Each row was made from one small tree. Brackets hold a mark, then the marks that hang from it, in alphabetical order. Every link used is in the known rows. Write each row's tree.
Known rows
{mora {tamod dodi {gadok veles}}}: [.08 -.18 -.41 .19 .02 -.12 .06 .18 .29 .37 -.06 .14 -.10 -.19 .03 -.09 .09 .19 .15 .21 .01 .15 -.14 .06 .19 -.22 -.21 -.09 -.13 -.17 .12 -.29 -.07 -.34 -.21 -.15 -.10 .00 -.07 -.16 -.06 -.17 .17 -.12 .11 .11 -.35 .00]
{kepo {veles dodi}}: [.00 .00 -.23 .14 .20 -.07 .21 -.06 -.10 .15 .09 -.18 .12 -.21 -.10 -.11 .20 -.10 -.05 .05 -.25 .01 -.07 .08 -.23 -.16 .06 .11 .12 -.05 .07 -.07 .01 -.02 .14 .13 -.02 -.04 .18 -.21 .11 .10 .27 .01 -.05 .11 .17 -.03]
{tamod {dodi {veles gadok}} mora}: [-.06 -.21 -.45 -.05 .00 .02 .05 -.24 .30 .13 .27 .02 .05 .09 -.11 -.19 -.05 .06 .05 .02 -.28 -.07 -.02 .05 -.04 -.68 -.17 -.06 -.09 -.22 .18 -.30 .08 -.24 -.29 .15 -.13 .25 .04 -.30 .02 -.26 .48 -.21 .13 .22 .03 .16]
{mora {tamod {gadok suri {veles dodi}}}}: [-.08 -.27 -.02 .41 .04 -.19 -.09 -.01 .03 .63 -.11 .07 -.14 -.31 -.15 -.13 .38 .08 .18 .02 .03 .18 -.39 .05 -.07 -.13 -.02 .00 -.11 .12 .10 -.46 -.08 .09 -.31 -.18 -.08 -.24 .18 -.19 -.15 .12 .12 .02 -.04 .08 -.21 -.14]
{dodi {tamod gadok mora} veles}: [-.25 -.29 -.26 -.12 -.11 -.12 -.06 -.17 .19 .06 .25 -.01 .21 .08 -.15 -.06 .00 -.06 .15 .08 .00 -.08 -.13 .03 -.02 -.46 -.20 -.42 -.24 -.27 .11 -.23 .08 -.06 -.35 -.16 -.14 .34 -.01 -.02 -.23 -.50 .54 -.16 -.04 .04 -.17 .09]
{mora {tamod {dodi veles} {gadok suri tabiken}}}: [-.06 -.20 -.40 -.09 .16 -.20 -.09 -.09 .11 .87 .08 .35 -.12 -.23 -.03 -.12 .24 .31 .31 -.14 -.03 .36 -.26 .14 .07 -.30 -.13 -.23 -.15 -.18 .24 -.34 -.16 -.23 -.51 -.06 -.18 -.04 .05 -.11 -.27 -.07 .27 .03 .40 .19 -.20 .04]
{tamod {gadok suri veles} mora}: [-.11 -.39 -.09 .33 -.37 -.16 -.37 .05 -.05 .29 -.05 .00 .01 -.11 -.08 -.05 .22 .07 .26 .20 -.19 .09 -.27 -.03 .12 -.54 -.31 -.32 -.05 .07 .10 -.40 -.01 .09 -.32 -.24 -.11 -.18 .13 -.16 -.03 .09 .05 .01 .11 .08 -.12 .14]
{kepo {veles {dodi {tamod mora}} {gadok suri tabiken}}}: [-.20 -.46 -.07 .14 .16 -.17 -.21 -.43 -.20 .49 .21 -.09 .10 -.10 -.28 -.22 .33 .06 .25 -.09 -.21 .10 -.21 -.09 -.49 -.56 -.06 -.27 -.17 -.05 .08 -.36 .11 -.08 -.16 -.02 -.19 -.19 .30 -.26 .00 .20 .53 .13 .05 .16 .29 .02]
{dodi {tamod mora} veles}: [-.25 -.11 -.26 -.21 .07 -.11 .00 -.27 .05 .07 .21 .03 .05 .04 -.16 -.06 -.02 -.05 .09 .15 .12 -.20 -.09 -.01 -.06 -.35 -.13 -.38 -.14 -.14 .12 -.14 .02 -.14 -.27 -.12 -.16 .30 .06 -.12 -.19 -.35 .48 -.11 -.04 -.02 .05 .00]
{veles dodi {gadok tabiken}}: [.12 -.22 .11 .11 .26 .08 .02 -.27 -.16 .18 .08 -.08 .06 -.03 -.22 -.30 .11 .12 .02 -.24 .02 .24 .03 .06 -.35 -.18 .04 .24 -.12 -.06 -.04 -.25 .12 .04 -.10 .24 -.13 -.03 .12 -.07 .05 .04 .17 .12 .12 .05 .05 -.15]
{dodi {tamod {gadok suri tabiken veles} mora}}: [-.19 -.46 -.08 .20 -.16 -.19 -.38 -.14 -.28 .48 -.02 .08 .04 -.08 -.14 -.10 .23 .18 .43 .15 .16 .26 -.22 -.02 -.04 -.53 -.39 -.57 -.24 -.03 .11 -.42 -.01 -.04 -.39 -.37 -.26 -.12 .15 -.09 -.16 .02 .19 .12 .22 -.01 -.12 -.03]
{suri {gadok tabiken {veles {dodi {tamod mora}}}}}: [-.09 -.34 .08 .30 .00 -.12 .10 -.26 -.34 .30 .08 .18 .09 -.22 -.18 -.19 .16 .05 .25 .20 .45 .07 -.16 .00 -.18 -.34 -.28 -.13 -.28 -.13 .16 -.29 .08 -.16 -.28 -.22 -.22 .15 .12 -.28 -.05 -.10 .43 .05 .05 -.09 -.15 -.32]
{lanis {kepo {veles dodi}}}: [.07 -.01 -.28 -.02 .23 -.05 .12 -.08 -.22 .24 .04 -.10 .12 -.39 -.03 -.11 .03 .03 -.01 .18 -.10 .19 -.01 .23 -.09 -.06 -.01 .22 .06 -.05 .06 .08 .10 -.09 .13 .12 .01 -.17 .19 -.17 .08 .06 .32 -.13 .07 .02 .08 .03]
{kepo {veles {dodi {tamod {gadok suri tabiken} mora}}}}: [-.17 -.43 -.13 .11 -.01 -.26 -.20 -.22 -.25 .42 .22 -.01 .24 -.15 -.22 -.14 .45 .07 .28 .03 -.24 .19 -.20 -.03 -.27 -.53 -.12 -.43 -.14 -.11 .10 -.29 -.03 -.05 -.21 -.25 -.19 -.13 .24 -.21 -.08 .04 .53 .07 .12 .14 .02 .06]
{lanis {kepo {veles dodi {gadok suri}}}}: [-.04 -.33 -.12 .21 .15 -.03 -.15 -.22 -.13 .47 .00 -.15 .03 -.26 -.10 -.18 .08 .05 .09 .00 -.27 .23 -.17 .16 -.34 -.27 .03 .16 -.04 -.05 .09 -.21 .18 .06 -.02 .19 .07 -.33 .25 -.21 .04 .32 .24 -.02 .04 .14 .21 .13]
{gadok suri tabiken}: [-.02 -.08 .10 .02 .03 -.07 -.25 -.11 -.31 .46 -.05 .11 -.08 -.10 -.02 -.07 .20 .17 .20 -.15 .03 .30 -.11 .02 -.10 -.05 -.06 -.12 -.03 .10 .05 -.13 -.09 .06 -.17 -.06 -.07 -.28 .17 -.01 -.10 .27 -.14 .21 .26 .00 .08 -.03]
{mora {tamod {gadok suri tabiken veles}}}: [-.03 -.33 -.05 .21 .04 -.17 -.32 .04 -.12 .77 -.22 .13 -.19 -.34 -.06 -.05 .21 .31 .30 -.01 .16 .40 -.32 .00 .05 -.16 -.27 -.25 -.16 .05 .06 -.42 -.15 -.08 -.39 -.14 -.19 -.28 .11 .05 -.15 .19 -.04 .22 .23 .04 -.21 -.08]
{dodi veles}: [-.06 .04 -.23 -.10 .15 -.01 .13 -.10 .04 .14 .07 -.07 -.01 -.07 -.01 -.08 -.06 -.03 .00 -.07 -.03 .04 -.09 .15 -.05 -.18 -.02 -.06 .03 -.11 .13 -.12 .02 .04 -.24 .17 -.06 .19 .07 -.04 -.12 -.08 .14 -.02 .03 .04 .07 -.04]
{gadok tabiken veles}: [.11 -.04 -.13 .07 .16 -.04 .00 .01 -.33 .31 -.17 -.06 -.03 -.21 .01 -.12 -.01 .24 .13 .10 .23 .30 -.04 .11 -.04 -.17 -.24 -.09 .02 -.01 .05 -.24 -.06 -.05 -.17 .10 -.17 -.10 .13 -.02 .06 .15 -.11 .20 .23 -.06 .05 -.19]
{tamod {dodi veles}}: [.04 .10 -.51 -.12 .16 -.03 .25 -.10 .13 .25 .17 .05 -.01 -.02 .07 -.10 .01 .07 .06 .01 -.17 .05 -.02 .20 .01 -.30 -.05 .00 .05 -.23 .24 -.15 -.01 -.15 -.26 .08 -.07 .17 .03 -.24 -.09 -.16 .22 -.16 .18 .13 .00 -.03]
{suri {gadok veles}}: [-.04 -.20 .02 .35 -.15 -.05 .09 .04 -.01 .20 -.14 .04 -.05 -.21 .05 -.01 -.07 -.01 .10 .14 .18 .03 -.19 .02 -.02 -.18 -.22 .01 -.11 -.10 .17 -.15 .10 -.01 -.17 -.02 .05 .12 -.05 -.09 .03 .12 -.07 .08 .01 -.03 -.13 -.15]
{tabiken {gadok suri {veles dodi}}}: [.00 -.11 -.04 .51 -.06 -.08 .06 .02 -.30 .18 -.08 -.09 -.05 -.14 -.06 -.28 .18 -.06 .22 .08 -.21 .17 -.24 .19 -.25 -.36 .11 -.01 .02 .04 .11 -.46 .05 .20 -.37 .06 .04 -.14 .24 -.34 -.13 .23 -.19 .00 .02 .05 -.02 -.23]

Write each row's tree
[.02 -.30 .00 .30 .14 -.17 -.14 -.08 -.22 .75 -.13 .14 -.15 -.38 -.17 -.20 .41 .24 .28 -.01 .17 .43 -.32 .08 -.11 -.16 -.14 -.05 -.13 .07 .09 -.47 -.14 .02 -.41 -.12 -.21 -.29 .24 -.16 -.15 .20 .10 .19 .20 .05 -.22 -.19]  {mora {tamod {gadok suri tabiken {veles dodi}}}}
[.04 -.21 .06 .26 -.02 .00 .05 .01 -.26 .37 -.16 .08 -.05 -.29 .06 -.07 -.04 .15 .19 .08 .35 .25 -.14 .05 -.05 -.17 -.31 -.04 -.14 -.13 .15 -.19 .05 -.09 -.22 .09 -.08 .08 .00 -.01 .02 .18 -.08 .20 .19 -.09 -.09 -.24]  {suri {gadok tabiken veles}}
[-.26 -.36 -.17 -.10 -.06 -.21 -.28 -.27 -.11 .47 .19 .12 .11 -.03 -.17 -.09 .20 .13 .34 -.04 .00 .21 -.22 .02 -.09 -.50 -.26 -.56 -.25 -.18 .16 -.36 -.01 -.01 -.50 -.19 -.23 .09 .14 -.02 -.32 -.22 .40 .06 .22 .05 -.07 .04]  {dodi {tamod {gadok suri tabiken} mora} veles}
[-.11 -.16 -.13 .21 .05 -.12 .09 -.21 -.15 .07 .11 .03 .06 -.08 -.19 -.19 .16 -.04 .12 .23 .22 -.12 -.08 .03 -.16 -.34 -.08 -.13 -.09 .02 .09 -.29 .07 -.08 -.19 -.25 -.19 .04 .19 -.37 -.07 -.15 .41 -.09 -.12 -.07 -.01 -.19]  {gadok {veles {dodi {tamod mora}}}}
[-.22 -.24 -.02 .30 -.01 -.20 -.09 -.27 -.24 .37 .10 .10 -.04 -.08 -.22 -.18 .32 -.05 .25 .16 .12 -.09 -.26 -.02 -.19 -.35 -.08 -.26 -.09 .16 .14 -.38 .07 .05 -.28 -.39 -.17 -.14 .32 -.40 -.12 .07 .31 -.01 -.04 -.05 .04 -.17]  {gadok suri {veles {dodi {tamod mora}}}}
[-.17 -.31 .03 .33 -.12 -.13 .16 -.21 -.08 .12 .13 .14 .06 -.14 -.16 -.11 .13 -.13 .16 .27 .29 -.15 -.21 -.03 -.17 -.36 -.17 -.08 -.25 -.10 .16 -.23 .16 -.08 -.24 -.32 -.09 .23 .08 -.36 -.10 -.15 .43 -.10 -.15 -.09 -.14 -.26]  {suri {gadok {veles {dodi {tamod mora}}}}}
[-.12 -.27 -.17 .17 .29 -.03 .17 -.28 .11 .06 .19 -.30 .17 -.04 -.20 -.21 .09 -.12 .01 -.09 -.18 -.07 -.16 .05 -.53 -.32 .11 -.03 -.14 -.20 .01 -.20 .22 -.05 .01 .11 .02 .09 .08 -.14 .06 .00 .46 .00 -.23 .11 .17 -.09]  {kepo {veles {dodi tamod} gadok}}
[-.04 -.39 -.22 -.11 .24 -.07 -.10 -.41 -.29 .30 .19 -.08 .22 -.26 -.22 -.27 -.06 .14 .15 .16 .12 .22 .01 .07 -.33 -.40 -.21 -.09 -.24 -.18 .02 -.15 .21 -.29 -.03 .06 -.18 -.08 .21 -.18 .03 -.12 .70 -.09 .09 .04 .17 .04]  {lanis {kepo {veles {dodi {tamod mora}} {gadok tabiken}}}}
[.05 -.26 -.29 .20 .06 -.24 -.16 .05 -.02 .82 -.13 .29 -.18 -.27 .02 -.12 .26 .33 .36 .03 .08 .43 -.26 .06 .11 -.27 -.30 -.24 -.15 -.05 .18 -.41 -.16 -.27 -.39 -.19 -.17 -.27 .10 -.17 -.12 .13 .04 .10 .38 .14 -.26 -.05]  {mora {tamod dodi {gadok suri tabiken veles}}}
[-.22 -.32 -.13 -.02 .27 -.04 -.13 -.42 -.07 .62 .10 -.04 -.07 .02 -.13 -.20 .01 .10 .27 -.35 .13 .23 -.22 .10 -.45 -.40 -.06 -.33 -.25 -.15 .15 -.40 .13 .03 -.51 .06 -.09 .04 .15 .02 -.23 .11 .20 .22 .11 .05 .21 -.13]  {dodi tamod {veles {gadok suri tabiken}}}
[-.23 -.42 .17 .23 -.05 -.09 -.22 -.42 .02 .22 .24 .05 .04 .13 -.32 -.18 .24 -.08 .17 -.11 -.06 -.13 -.21 -.09 -.37 -.38 .07 -.14 -.26 .06 .05 -.36 .18 .06 -.20 -.25 -.06 -.08 .19 -.32 -.10 .00 .45 -.05 -.17 .07 .09 -.02]  {veles {dodi {tamod mora}} {gadok suri}}
[-.06 -.05 -.29 -.03 .30 -.07 .17 -.19 -.16 .19 .12 -.08 .15 -.27 -.04 -.11 .01 -.06 .06 .20 .08 .10 -.03 .20 -.24 -.01 .01 -.03 -.09 -.13 .07 .09 .16 -.12 .07 -.05 .01 -.08 .13 -.17 -.04 -.08 .49 -.13 -.06 -.03 .11 -.05]  {lanis {kepo {veles {dodi tamod}}}}
[-.14 -.27 .09 .12 -.11 -.17 -.29 .03 .19 .48 -.04 .20 -.13 -.13 -.08 .06 .24 .06 .15 -.08 -.05 .08 -.29 -.09 .10 .00 .02 -.16 -.15 .08 .02 -.19 -.12 -.02 -.21 -.22 -.01 -.16 -.02 .03 -.20 .04 .06 .01 .02 .11 -.21 .12]  {mora {tamod {gadok suri}}}
[.00 -.11 -.04 .20 .10 -.11 -.17 -.07 -.42 .63 -.20 .02 -.15 -.23 .02 -.12 .14 .22 .28 .00 .13 .37 -.17 .08 -.11 -.22 -.23 -.18 .02 .12 .11 -.31 -.05 .06 -.27 -.02 -.14 -.31 .24 -.09 -.03 .36 -.23 .29 .30 -.02 .11 -.17]  {gadok suri tabiken veles}
[.10 -.06 -.13 .39 .03 .01 .17 .05 -.20 -.06 -.03 -.13 .06 -.13 -.05 -.28 .01 -.07 .08 .18 -.11 .14 -.09 .23 -.22 -.32 .05 .10 .01 -.09 .04 -.33 .10 .10 -.19 .17 .01 .10 .14 -.26 -.04 .00 -.08 -.11 -.05 .02 -.01 -.27]  {tabiken {gadok {veles dodi}}}
[-.17 -.31 -.25 .10 -.03 -.18 .03 -.12 .04 -.03 .27 -.16 .32 -.06 -.21 -.11 .29 -.11 .06 .18 -.29 -.08 -.13 -.04 -.18 -.49 -.08 -.29 -.15 -.19 .05 -.16 .07 -.11 -.03 -.19 -.12 .07 .08 -.22 .00 -.25 .69 -.15 -.14 .13 -.04 .08]  {kepo {veles {dodi {tamod gadok mora}}}}
[-.13 -.10 .03 .01 .01 -.11 .05 -.28 -.06 -.06 .26 .10 .10 .06 -.23 -.12 .19 -.11 .07 .12 .09 -.16 -.01 -.06 -.14 -.15 .02 -.11 -.15 .00 .02 -.10 .06 -.06 -.07 -.29 -.13 .07 .09 -.28 -.11 -.28 .53 -.16 -.14 -.03 -.03 -.08]  {veles {dodi {tamod mora}}}
[-.13 -.02 -.24 .09 .25 -.12 .22 -.17 -.04 .12 .17 -.16 .13 -.11 -.13 -.12 .19 -.17 .02 .04 -.10 -.06 -.11 .07 -.39 -.14 .09 -.08 -.01 -.13 .08 -.05 .09 -.07 .05 -.06 -.04 .03 .13 -.19 .00 -.01 .40 -.02 -.16 .04 .15 -.13]  {kepo {veles {dodi tamod}}}
[-.19 -.33 -.02 -.01 -.26 -.09 -.18 -.07 .10 -.12 .18 .04 .20 .15 -.15 -.01 .04 -.05 .11 .17 -.02 -.11 -.05 -.13 .06 -.28 -.15 -.39 -.27 -.12 -.01 -.09 .06 -.07 -.11 -.35 -.09 .20 -.10 .01 -.13 -.41 .40 -.16 -.08 .02 -.21 .13]  {dodi {tamod gadok mora}}
[.09 -.19 .08 .37 .04 -.04 .21 -.11 -.35 .40 -.08 .06 .00 -.32 -.07 -.19 .14 .13 .14 .05 .30 .29 -.16 .15 -.17 -.19 -.19 .16 -.10 -.09 .19 -.25 .07 .03 -.21 .05 -.10 .01 .11 -.21 .02 .16 .10 .13 .13 -.07 -.09 -.35]  {suri {gadok tabiken {veles dodi}}}
[-.09 -.32 .17 .18 .22 -.06 -.11 -.44 -.21 .49 .14 .03 .02 .04 -.21 -.27 .25 .09 .25 -.32 .13 .22 -.17 .02 -.55 -.23 .11 -.06 -.27 -.02 .05 -.34 .19 .09 -.24 -.06 -.09 -.17 .20 -.11 -.14 .13 .21 .16 .03 .02 .13 -.20]  {veles {dodi tamod} {gadok suri tabiken}}
[.02 -.42 -.01 .32 -.14 -.20 -.24 -.13 -.36 .50 .02 .05 .07 -.24 -.21 -.22 .40 .23 .29 .11 -.08 .34 -.18 .05 -.03 -.54 -.28 -.15 -.08 .09 .11 -.49 -.04 .08 -.38 -.15 -.25 -.26 .30 -.30 -.05 .10 .23 .10 .26 .07 -.12 -.04]  {tamod {gadok suri tabiken {veles dodi}} mora}
[-.14 -.35 -.15 .17 -.21 -.13 -.13 .00 .04 .03 .07 -.06 .14 .00 -.10 -.04 .00 -.02 .18 .27 .06 -.04 -.13 -.02 .03 -.46 -.31 -.40 -.22 -.12 .03 -.30 .09 -.11 -.21 -.31 -.14 .12 .01 -.06 -.06 -.30 .29 -.08 -.08 -.03 -.21 -.01]  {dodi {tamod {gadok veles} mora}}
[.14 -.12 -.54 -.15 .10 -.06 .12 -.06 .03 .40 .18 .04 .15 -.11 .03 -.19 .04 .25 .18 -.06 -.14 .40 .03 .25 .05 -.46 -.22 -.12 -.08 -.35 .21 -.25 -.04 -.19 -.43 .14 -.16 .18 -.02 -.06 -.11 -.26 .29 -.03 .40 .16 -.19 .01]  {tamod {dodi veles} {gadok tabiken}}
[-.20 -.46 -.15 .08 .06 -.13 -.20 -.40 -.10 .41 .19 -.04 .11 -.16 -.22 -.17 .12 -.01 .21 .12 -.13 .03 -.22 .03 -.34 -.45 -.08 -.12 -.22 -.05 .08 -.21 .22 -.13 -.09 -.10 -.02 -.23 .26 -.30 -.07 .08 .61 -.13 -.07 .07 .19 .16]  {lanis {kepo {veles {dodi {tamod mora}} {gadok suri}}}}
[-.06 -.33 -.37 -.05 .03 -.08 -.17 -.34 -.03 .64 .20 .16 -.04 -.02 -.11 -.23 .13 .26 .27 -.12 -.24 .21 -.09 .07 -.09 -.75 -.22 -.19 -.11 -.14 .26 -.46 .00 -.19 -.47 .10 -.17 -.02 .20 -.27 -.10 .06 .34 .04 .40 .25 .12 .13]  {tamod {dodi {veles {gadok suri tabiken}}} mora}
[-.15 -.31 -.08 .24 .04 -.07 -.20 -.08 .09 .36 -.04 -.24 -.03 -.07 -.08 -.05 .11 -.02 .07 -.13 -.45 .02 -.21 -.01 -.32 -.39 .00 -.13 .00 -.05 .07 -.23 .12 .03 -.02 .15 .07 -.22 .16 -.04 .12 .43 .03 .19 -.02 .23 .27 .17]  {kepo {veles {gadok suri}}}
[.02 -.28 .18 .21 .15 -.03 -.13 -.33 -.25 .45 .06 .01 -.04 -.07 -.19 -.26 .25 .15 .15 -.29 -.05 .30 -.14 .04 -.41 -.20 .08 .16 -.12 .05 .04 -.36 .10 .18 -.21 .15 -.06 -.24 .26 -.15 .00 .29 .08 .17 .12 .10 .15 -.10]  {veles dodi {gadok suri tabiken}}
